Each row comes from the steps of one walk. Every step used is in the known rows, and no mark comes twice. Write the walk behind each row, first mark first.
(in the rows, 128 means zero)
Known rows
loveg-niduda-rafe-bodaleb-nufire-fedif: [141 102 137 120  82 102 148 135  82 188 148 134 144 144 166 127 132 186
  98 134 167 175 108 102]
fedif-nufire: [150 112 125 106  94 143 158 142 112 113 106 110 169 157 174  96 155 164
  97  98  98 126 129 103]
deba-rafe-bodaleb: [143 108 111  98  95 121 162 143 108 115 143 113 151 160 164  82 151 147
  89 113 136 163 141 102]
bodaleb-loveg-lono: [157 106 143  94  88 103 141 116 100 119 184 104 145 167 168  95 148 169
  88 110 131 114 120  96]
lono-rafe-bodaleb-nufire: [141 111 136 108  80 123 152 140  92 117 196 133 147 158 173 109 148 177
 104 118 149 188  94 106]
lono-rafe-bodaleb-loveg: [154 112 145 107  87 117 152 133  95 109 216 152 144 176 156  85 155 162
  82 130 125 146  86 105]
lono-rafe-bodaleb-nufire-fedif-loveg: [152  99 153 109  79 121 150 135  81 172 199 160 141 124 170 107 152 167
 106 127 151 203  78  95]
bodaleb-nufire-fedif-loveg: [160  93 142 109  93 104 144 129  96 189 147 111 143 101 175 105 153 159
 109 103 148 180 107  97]
fedif-loveg-niduda-rafe: [136  94 107 112  98  92 144 122 101 176 126 148 143 129 153  88 154 137
  96 105 144 129  98 110]
lono-rafe: [159 111 145 107  81 113 143 139 102 112 183 132 156 167 172  76 161 157
  96 101 107 156  99 108]
rafe-bodaleb: [150 113 116 103  84 138 157 125 101 123 154 110 153 152 169  90 147 166
  95 114 138 171 116  96]
deba-rafe-bodaleb-loveg-lono: [141 105 129  88  92 106 156 131  99 109 185 123 141 181 159  94 144 157
  81 126 147 125 138  96]
nufire-fedif-loveg: [167  97 140 105  89 115 144 122  98 181 148 122 150 112 170  82 160 148
 100 103 123 168 102  91]
niduda-rafe-bodaleb: [140 102 120 114  87 135 150 133 103 148 156 123 144 133 159  88 151 161
  93 129 134 143 105 106]
loveg-deba-rafe-bodaleb-nufire-fedif: [144 106 145 110  80 118 154 155  88 162 139 133 143 151 176  98 145 174
 101 121 158 204 155  86]
niduda-rafe: [150  99 129 116  92 113 140 137 111 150 143 110 147 130 164  80 160 153
  95 112 118 123 112 113]
rafe-bodaleb-nufire-fedif: [158 107 143 110  80 126 153 134  89 162 158 103 148 132 180 117 139 187
 103 124 155 199 115  92]
loveg-bodaleb-rafe-lono: [151 108 116  81  82 140 169 105 110 126 198 157 176 176 168  97 155 153
  96 123 118 174 136  88]
fedif-loveg-lono-rafe-bodaleb-nufire: [128 101 136  92  73 126 148 121  81 132 212 156 138 143 173 112 146 173
 110 119 172 180  83  93]
deba-rafe-bodaleb-nufire-fedif-loveg: [145  93 128 101  99 105 159 144  95 179 145 128 138 112 166 105 148 147
 102 121 164 191 126  96]
loveg-deba-rafe-bodaleb-nufire: [129 108 117 106  90 121 157 153  98 133 130 126 140 157 170  95 146 164
 103 113 166 190 158  95]
niduda-rafe-bodaleb-nufire: [132  99 121 117  89 124 150 139 102 156 153 112 137 121 164 111 145 173
 102 129 159 155 108 111]
rafe-lono: [160 104 117 101  90 113 162 124 119 124 156 114 160 173 174  88 158 157
 101 110 117 146 141  93]
nufire-fedif-loveg-lono-rafe-bodaleb: [152 102 164  92  61 133 147 114  73 154 221 175 147 150 173  93 149 170
  99 125 139 182  76  79]
nufire-fedif: [175 107 151 108  82 114 143 132  98 157 150 102 158 141 178  87 154 168
  96 105 112 167 118  94]
loveg-bodaleb: [158 111 120  89  81 128 152 115 105 128 149 100 164 158 174 105 152 158
  96 105 135 175 121 103]
fedif-loveg: [152 100 113 101  97 117 148 120 107 148 139 117 148 117 166  77 162 138
 102  94 132 154 107 100]

Which walk is each row?
[150 114 136 104  77 134 153 133  93 110 194 144 154 171 169  84 154 165
  94 118 124 175  92 101]  lono-rafe-bodaleb
[147 110 135  92  80 126 152 112  93 114 194 117 142 171 165 101 139 177
  86 128 149 133 114  89]  rafe-bodaleb-loveg-lono
[138  88 101 107  96  88 160 117 111 174 141 166 145 155 153  93 155 136
  99 116 141 125 117 100]  fedif-loveg-niduda-rafe-lono
[148 106 119 100 107 102 161 142 110 116 163 120 141 166 150  83 152 141
  78 125 137 134 134 106]  deba-rafe-bodaleb-loveg
[144  97 144  93  73 128 149 113  78 176 179 126 139 118 179 123 137 183
 110 123 178 190 104  79]  rafe-bodaleb-nufire-fedif-loveg-lono
[166  98 138  88  80 125 150 107  94 182 154 125 159 124 171 103 155 147
  98 112 137 189 104  92]  nufire-fedif-loveg-bodaleb
[121  99 108 104  96 121 157 143  97 153 127 146 132 128 161  89 153 144
 107 112 178 192 143  92]  fedif-loveg-deba-rafe-bodaleb-nufire
[145 108 124 105  90 108 148 151 107 125 121 125 151 167 168  64 160 142
  95  94 125 157 160  96]  loveg-deba-rafe
[151  96 119 114 101  72 158 125 113 153 162 152 144 193 149 100 150 150
  82 131 129  94 126 107]  bodaleb-loveg-niduda-rafe-lono
[137  99 140 103  82 121 145 121  95 139 197 132 134 153 154  99 143 172
  83 142 147 105 104  99]  niduda-rafe-bodaleb-loveg-lono
[152 102 139 105  92 107 158 153  96 157 151 109 147 143 174 111 143 167
  98 122 153 190 140  99]  deba-rafe-bodaleb-nufire-fedif
[144 101 130 117  96 119 149 131 106 147 176 130 134 137 145  89 151 157
  81 141 136 113 102 110]  niduda-rafe-bodaleb-loveg
[150 116 113 104  93 104 159 117  93 126 161 131 148 186 153 104 136 166
  80 122 154 150 114  99]  rafe-bodaleb-loveg-niduda
[146 116 152 114  76 128 148 134  86 116 203 177 141 188 156  74 157 168
  85 131 132 156 102  92]  lono-rafe-bodaleb-loveg-deba
[152 100 127 105 100  87 162 144 119 127 155 151 144 201 156  70 163 138
  87 119 121 123 174  89]  bodaleb-loveg-deba-rafe-lono
[160 101 147 110  79 124 140 123  89 187 135 148 148 122 170  71 162 154
 103 102 130 181 117  79]  nufire-fedif-loveg-deba
[151  98 133 106  87 126 154 125  88 185 157 126 141 104 171 113 146 168
 107 121 165 200 101  89]  rafe-bodaleb-nufire-fedif-loveg
[145 100 134 103  85 126 155 138  89 176 135 164 142 135 161  69 158 143
  95 119 144 193 136  78]  nufire-fedif-loveg-deba-rafe-bodaleb
[145 104 119 107  87 127 143 122  99 153 126 141 144 128 165  66 164 144
 105  92 139 166 121  88]  fedif-loveg-deba
[144  98 109  90  93 118 153 114 102 159 145 108 149 116 171 125 150 150
 110 104 169 187 110 106]  fedif-loveg-bodaleb-nufire
[154 111 124 106  94 123 156 124 103 123 173 117 143 157 156  91 147 163
  83 127 139 142 110  99]  rafe-bodaleb-loveg
[150 108 176  99  58 124 145 132  73 140 222 141 147 168 187 123 137 202
 105 129 153 195  94  87]  loveg-lono-rafe-bodaleb-nufire-fedif
[152  93 134 115  91  90 141 124  90 207 135 153 146 123 157  92 151 147
  94 112 136 144  96 102]  nufire-fedif-loveg-niduda-rafe
[156 108 164  97  80  98 138 126  93 105 225 141 146 188 168  89 154 167
  87 114 118 123  95 101]  bodaleb-loveg-lono-rafe
[135 105 137  87  69 136 149 113  82 123 212 167 145 155 169  89 152 161
 101 118 147 170  81  87]  fedif-loveg-lono-rafe-bodaleb
[146 115 131 111  85 133 151 125  94 130 159 140 140 167 156  80 150 169
  86 125 144 152 126  87]  rafe-bodaleb-loveg-deba
[165 104 148  97  75 116 149 125  94 168 155  93 159 140 184 133 143 178
 105 114 151 204 121 100]  loveg-bodaleb-nufire-fedif
[159  97 133  81  81 138 167  97  99 180 205 187 170 142 164  97 158 142
  98 128 121 190 118  77]  nufire-fedif-loveg-bodaleb-rafe-lono
[154  94 152  95  80 107 140 119  86 179 168 114 142 114 183 117 146 175
 112 106 159 172 110  87]  bodaleb-nufire-fedif-loveg-lono
[143 102 140 112  76 136 149 127  80 191 144 150 137 114 172 102 148 174
 110 122 172 212 115  76]  rafe-bodaleb-nufire-fedif-loveg-deba
[141  88 137 118  87 121 147 133  92 210 159 138 132  87 161 110 150 163
 105 134 162 170  88 100]  niduda-rafe-bodaleb-nufire-fedif-loveg
[120  95 100 113  95 105 152 124  92 180 138 150 133 118 153 120 139 157
 104 123 186 163  96 110]  fedif-loveg-niduda-rafe-bodaleb-nufire
[136 112 116 102  86 130 157 145 100 121 130 138 147 170 164  71 152 151
  93 112 141 178 155  89]  loveg-deba-rafe-bodaleb
